Known rows, with every step that occurs:
migup -> dezinu -> beze -> fika -> kemig -> kagam -> seloz: -47, 24, -14, 22, 60, 10, -15, 13, 40, 36, -28, 86, -3, -17, -30, 25, -2
seloz -> dezinu -> beze -> fika -> kemig: -5, 19, 16, 26, 82, 1, -9, 53, 29, 32, -28, 32, -4, -68, -34, 45, -11
fika -> kemig -> kagam -> seloz -> dezinu: -30, 73, 16, 56, 13, -7, 17, 23, 7, 67, -5, 44, 39, -18, -8, -16, -26
migup -> dezinu -> beze: 15, -1, -25, 6, 43, 0, -26, 58, 40, 13, -9, 85, 8, -14, -27, 25, -23
dezinu -> seloz: -14, 10, 27, 43, 21, -2, -4, 22, -20, 64, -8, 31, 18, -19, 12, -17, -25
kemig -> kagam -> seloz -> fika -> beze: -10, 73, 4, 13, 29, 28, 0, 14, 6, 36, -30, 48, 32, 24, -14, -16, -26
migup -> dezinu: 16, -10, 8, 41, 16, 10, -15, 55, 34, 36, -12, 66, 13, -10, -7, 9, -7
fika -> kemig -> kagam -> seloz -> dezinu -> beze: -36, 83, -18, 20, 45, -15, 8, 25, 13, 44, -2, 62, 33, -21, -30, 2, -44
dezinu -> beze: 1, 9, -19, 9, 54, -4, -12, 35, 20, 26, -2, 63, 6, -28, -31, 4, -27
lorup -> seloz: -6, 23, -1, 43, 8, -7, -19, 42, 1, 64, -16, 7, 28, -21, 2, 5, -12
seloz -> fika: 15, 19, 18, 34, 23, 22, -2, 25, 14, 26, -25, 36, 25, -19, 13, -2, -14
seloz -> kagam: 0, 12, -16, 57, 37, 15, -10, 9, 27, 41, -10, 85, 10, -27, -15, -13, -16
dezinu -> beze -> fika: -25, -4, 4, 8, 84, 16, -15, 36, 25, 17, -29, 62, -5, -46, -46, 21, -5
beze -> fika -> kemig: -4, -20, 37, 69, 47, 11, -6, 23, 26, 66, -24, 23, -25, -56, -2, 11, 19
lorup -> seloz -> dezinu -> beze -> fika: -27, 51, -2, -4, 73, 0, -25, 72, 6, 25, -44, 12, 36, -52, -52, 55, -19
beze -> fika -> kemig -> kagam -> seloz -> dezinu -> migup: -66, 44, 31, 62, 65, 27, 11, 23, 13, 53, -61, 47, 26, -45, -2, 8, 15
lorup -> seloz -> fika -> kemig -> kagam: 2, 43, 6, 71, 0, -25, -10, 10, 8, 75, -33, -4, 13, -15, 54, 23, -21
fika -> kemig: 15, -7, 19, 70, 16, -10, -3, 26, 24, 72, 0, 25, -12, -39, 14, -6, -4

Rows:
0, -1, 19, 43, 8, 2, -15, 41, 0, 53, -12, 51, 17, -6, 15, 6, -19 => migup -> dezinu -> seloz
-36, 43, 6, 64, 8, -5, 11, -5, 10, 75, 0, 53, 13, -10, 7, -31, -13 => fika -> kemig -> kagam -> seloz
-25, 28, 13, 39, 84, -21, 0, 44, 28, 41, -31, 52, -2, -51, -29, 45, -23 => seloz -> dezinu -> beze -> fika -> kemig -> kagam
-28, -13, 37, 81, 47, -10, 3, 14, 27, 71, -26, 42, -19, -41, 9, 13, 4 => beze -> fika -> kemig -> kagam
-34, 55, 12, 25, 42, 42, 3, 45, 3, 29, -39, 54, 59, -31, -13, -15, 0 => kagam -> seloz -> dezinu -> migup
-17, 22, -5, 54, 31, 5, -10, -6, -11, 57, -12, 68, 16, -22, 8, -17, -28 => dezinu -> seloz -> kagam
-12, 41, -1, 22, 65, -14, -26, 61, 14, 49, -40, -10, 11, -65, -28, 65, -10 => lorup -> seloz -> dezinu -> beze -> fika -> kemig
-61, 37, -7, 26, 70, 6, -1, -8, 18, 46, -21, 67, -3, -31, -33, 5, -6 => dezinu -> beze -> fika -> kemig -> kagam -> seloz
4, 52, 9, 40, 6, 32, 4, -7, 11, 47, -16, 19, 19, -21, 20, -20, -1 => kagam -> seloz -> fika -> kemig
-32, 58, 4, 4, 73, 24, -6, 34, 17, 31, -24, 35, 18, -56, -54, 19, -7 => kagam -> seloz -> dezinu -> beze -> fika -> kemig
-17, -16, -1, 42, 67, -17, -20, 32, 53, 39, -30, 80, -27, -30, -15, 50, -7 => migup -> dezinu -> beze -> fika -> kemig -> kagam
-53, 60, 35, 55, 46, 15, 16, 23, 10, 62, -29, 40, 27, -36, -27, 3, -7 => beze -> fika -> kemig -> kagam -> seloz -> dezinu
-20, 28, 10, 1, 91, 15, -8, 65, 22, 9, -34, 51, 21, -53, -62, 36, -20 => seloz -> dezinu -> beze -> fika
11, 20, 25, 71, 0, -18, -3, 8, 6, 61, -30, 40, 7, 1, 67, 24, -28 => migup -> dezinu -> seloz -> fika -> kemig -> kagam
19, 23, 32, 58, 7, 0, -2, -2, -11, 66, -22, -1, 4, -29, 58, 2, -20 => dezinu -> seloz -> fika -> kemig
10, 21, 20, 72, 18, -15, 7, 2, 22, 58, -23, 34, 1, -16, 47, 5, -20 => seloz -> fika -> kemig -> kagam
